Each row was made from one small tree. Brackets hold a mark, then the marks that hang from it, in alphabetical order. Every link used is in the known rows. Write each row's tree.
Known rows:
[nilo [bato lufel [rodin [sovul valut]] [sorub fefav]]]: [-19  23   1  -4   7 -27   0  30   2 -26  37  64  24   4   9  -5   9  -1
 -38 -19  25 -15  30   3  -9]
[sorub [bato lufel nilo [rodin sovul]] fefav]: [-26  -1  12  19  -4 -15   7  35   0 -17  25  57  32   4  48  -6   4  36
 -31  -9  34 -17  36  12  -5]
[bato lufel nilo [rodin [sovul valut]] [sorub fefav]]: [-24  26  16  -5  15 -15  17  51  16 -14  59  59  28   4  35  -1  15  -6
 -47 -25  57 -26  40  27  13]
[sorub [bato lufel nilo] fefav]: [ -9 -11   9   5   0 -35   7   4  -4  -9   8  47  34   8  45  -4 -12  21
 -18  -3  28  -3  13   5 -13]
[zasov [bika [bato lufel nilo [rodin sovul] [sorub fefav]]]]: [ -8  38   7 -18  30 -12   4  34  18 -42  39  76  32  -2  27   2  19   8
 -34 -20  37 -37  27  13  -2]
[fefav [sorub [bato lufel nilo [rodin [sovul [valut zasov]]]]]]: [-18   3  31  10   5 -16  29  42   2 -15  17  44  38  37  37 -22   9  30
 -35 -35   5 -19  21  -6 -12]
[fefav [sorub [bato lufel [rodin sovul]]]]: [-18  -5  10  20  -7  -6  29   8 -14 -29  22  37  30  22  35 -26  -1  30
 -12 -25   1 -16  24  -3 -17]
[lufel [bato nilo rodin]]: [-12  14   1  18  23 -15   6  44  26 -11  39  33  31  19  24 -24  14   4
   0 -25  13   1  22   7  -1]
[lufel [bato nilo [rodin sovul] [sorub fefav]]]: [-16  24  10  21  24   0  -5  61  19 -26  52  57  19   3  33 -12  14   8
 -18 -17  35 -13  28  11   9]
[lufel [bato rodin]]: [-15   6   0  23  18 -15   1  21  14 -15  26  20  26  18  19 -26  12   5
   8 -21   0   3  21  -4 -11]
[sovul [valut [zasov [bika bato]]]]: [ 13   6  29 -25  37 -28 -13  16   9 -22 -17  16  27  28  -8  -3  14   6
 -21 -19 -11 -19  -8 -26 -28]
[valut sovul [zasov [bika [bato sorub]]]]: [ 19  20  44  -1  48  -4 -16  16  -2 -37 -10  45  21  24  -3   1  11  37
 -31 -25 -12 -36  -3 -21 -17]
[sovul [valut [zasov [bika [bato lufel nilo rodin sorub]]]]]: [ -7  31  25 -23  42 -35   9  41  29 -15  18  52  41  31  18  -6  26  -9
 -36 -39  13 -23  20  -3  -9]
[lufel [bato nilo rodin sorub]]: [ -9  21  -1  19  31 -14   6  55  27 -15  52  47  30  20  33 -22  15 -12
  -1 -32  22   0  27  12   8]
[bato lufel nilo [rodin sovul] [sorub fefav]]: [-21  28   6  13   9  -1  17  46  15 -23  57  65  27   2  40   1  14   6
 -35 -20  52 -28  46  29  15]
[nilo [bato lufel [rodin sovul] sorub]]: [ -5  30 -12  13   5  -4   8  26   3 -37  41  61  26  11  11 -13  15   2
 -17 -24   5 -14  41   6  -7]
[rodin [bato lufel nilo [sorub fefav]] [sovul valut]]: [ 14  22  19   0  20  -6  35  37   0 -35  54  45  25  -6   3  -8  11  -6
 -38 -13  35 -31  25  13  -1]
[sovul [valut [zasov [bika [bato rodin]]]]]: [ -2  12  27 -18  37 -31 -10  38  17 -17  -9  22  32  30  -2  -5  22   7
 -23 -27  -5 -21   3 -22 -26]
[rodin bato]: [ 30  -2   2  21  14  -5  24  16  -7 -34  19   1  22   8 -16 -14   2   3
  12  -6  -7 -13   6  -9 -21]
[bika [bato lufel [rodin [sovul valut]] [sorub fefav]] zasov]: [-27  36   3 -16  -3 -32 -18  28  33 -28  23  70  31   1  10   0  32   6
 -44 -16  23 -39  27  -7 -28]
[nilo [bato rodin]]: [  2  10 -13  10   7 -23  -9  36   5 -23  14  35  24  17  -4  -9   4   6
  -1 -18  -4  -1  14  -9 -20]
[sovul [valut [zasov bika]]]: [ 19   0  32 -15  42 -21  -2  17   0 -17 -18   1  20  32  -1   0   6   2
 -15 -17  -4 -11  -4 -18 -17]

Which tree is each row?
[-11  18   5  24  18   8   2  52  19 -26  44  36  23  12  22 -22  20  18
  -8 -23  12 -10  33   8   4] -> [lufel [bato nilo [rodin sovul]]]
[-11 -20   8  10  -5 -35   3 -20 -15 -14  -4  34  29   7  39  -7 -13  22
 -10   2  15  -2  10  -5 -24] -> [sorub [bato lufel] fefav]
[ 27  28   4  22  16  19  44  31   0 -48  59  44  26   1   5 -16  17   1
 -14 -17  14 -30  39  16   3] -> [rodin [bato lufel nilo sorub] sovul]
[ 26  23  -1  16  21  -9  46  23  10 -32  52  41  34   9   8 -16   8 -16
  -3 -22  16 -15  27  15  -2] -> [rodin [bato lufel nilo sorub]]
[ 13  18 -15   2  11 -25   7  -6  -1 -29  25  52  28  15   7 -11  -1 -12
  -5 -18   0  -1  20  -1 -14] -> [nilo [bato lufel sorub]]
[ -1  16   2  -2  15 -23  17  11  11 -14  40  55  29   6  36   2  -4 -11
 -20 -13  47 -13  19  21   8] -> [bato lufel nilo [sorub fefav]]
[-26  27  30   6  18 -12  13  58  21 -13  42  59  30  16  35   2  23   6
 -53 -26  44 -28  41  16  10] -> [bato lufel nilo [rodin [sovul [valut zasov]]] [sorub fefav]]
[ -3  22  15 -26  37 -19 -16  41   5 -39  23  49  21   0   8   2  18   0
 -31 -18  28 -35   8  -6 -15] -> [zasov [bika [bato [rodin [sovul valut]] [sorub fefav]]]]
[-12   2  36   2  22 -16  29  19 -13 -27   0  35  31  36  33 -20   6  30
 -29 -32  -5 -18  16 -14 -20] -> [fefav [sorub [bato lufel [rodin [sovul [valut [zasov bika]]]]]]]
[  2 -18  10   8   7 -29 -12  31  -7 -12   0  37  24   8  34   1 -14  22
 -11   1  26  -5  -2  -3 -14] -> [sorub [bato nilo] fefav]
[-14   9   6  28  12   8  -2  26   8 -30  32  23  20  11  15 -26  18  19
   0 -17  -1  -8  30  -2  -8] -> [lufel [bato [rodin sovul]]]
[ 23  14  -2  21  16 -10  43  -1  -2 -35  39  27  30   7   3 -19   6 -15
   4 -17   4 -13  24   4 -13] -> [rodin [bato lufel sorub]]
[-16  26  -5  12   3 -13   0  26   0 -34  35  69  21   2  15  -3   7   8
 -26 -13  21 -14  34   5  -8] -> [nilo [bato lufel [rodin sovul] [sorub fefav]]]
[-31 -13   8  19  -5 -38   6   5  -5  -9   9  40  34  10  45  -9  -4  23
 -15  -8  22  -3  23   1 -20] -> [sorub [bato lufel rodin] fefav]
[ -9  20   9  16  17   6  -4  75  10 -28  49  53  16   1  28   7  12   7
 -27 -15  50 -29  30  18  13] -> [bato nilo [rodin sovul] [sorub fefav]]
[-22  24   3 -14  -1 -15   7  36  28 -21  48  53  44   9  10 -18  30  11
 -38 -30  18 -33  34   8 -10] -> [bika [bato lufel nilo [rodin [sovul valut]]]]
[-20  26  16   6  10 -24  -4  37   7 -25  20  64  24  16   9   0  15  10
 -42 -18  14 -14  29  -6 -12] -> [nilo [bato lufel [rodin [sovul [valut zasov]]] [sorub fefav]]]
[ 26  14  21   3  27   0  16  64  -2 -38  45  35  15  -7  -7  -2   9  -3
 -30  -9  33 -32  11   4  -2] -> [rodin [bato nilo [sorub fefav]] [sovul valut]]
[ 11   9   4  -1  22 -17  -5  40   7 -19  31  43  19   6  24   8  -6  -9
 -12  -9  43 -14   4  11   5] -> [bato nilo [sorub fefav]]
[  1  -8   6   3   2 -24  32   1  -8 -17  18  39  37  27  39 -23 -14  15
  -8 -24   9  -7   5   0 -14] -> [fefav [sorub [bato lufel nilo]]]
[-16  18  27  18  25  -1  -1  63  25 -15  28  31  26  26  17 -21  29  19
 -25 -27   3 -11  28  -3  -1] -> [lufel [bato nilo [rodin [sovul [valut zasov]]]]]
[-21  22  32  16  31  -9 -10  73  25 -16  35  53  21  17  28  -9  23  10
 -34 -23  27 -14  23   0   5] -> [lufel [bato nilo [rodin [sovul [valut zasov]]] [sorub fefav]]]
[-12  19  16  -3  22  -9  -4  80  12 -17  51  48  18   4  23   4  14  -4
 -38 -21  54 -27  25  17  12] -> [bato nilo [rodin [sovul valut]] [sorub fefav]]
[ -9   6  26  15  13   4  -3  51   5 -21  13   9  20  24   2  -7  25  21
 -24 -22   1 -24  27  -8 -10] -> [bato [rodin [sovul [valut zasov]]]]
[ 23  16  38  14  30   3  12  71   3 -36  26  34  16   7  -9   1  17   9
 -37  -9  19 -33  11  -7  -5] -> [rodin [bato nilo [sorub fefav]] [sovul [valut zasov]]]
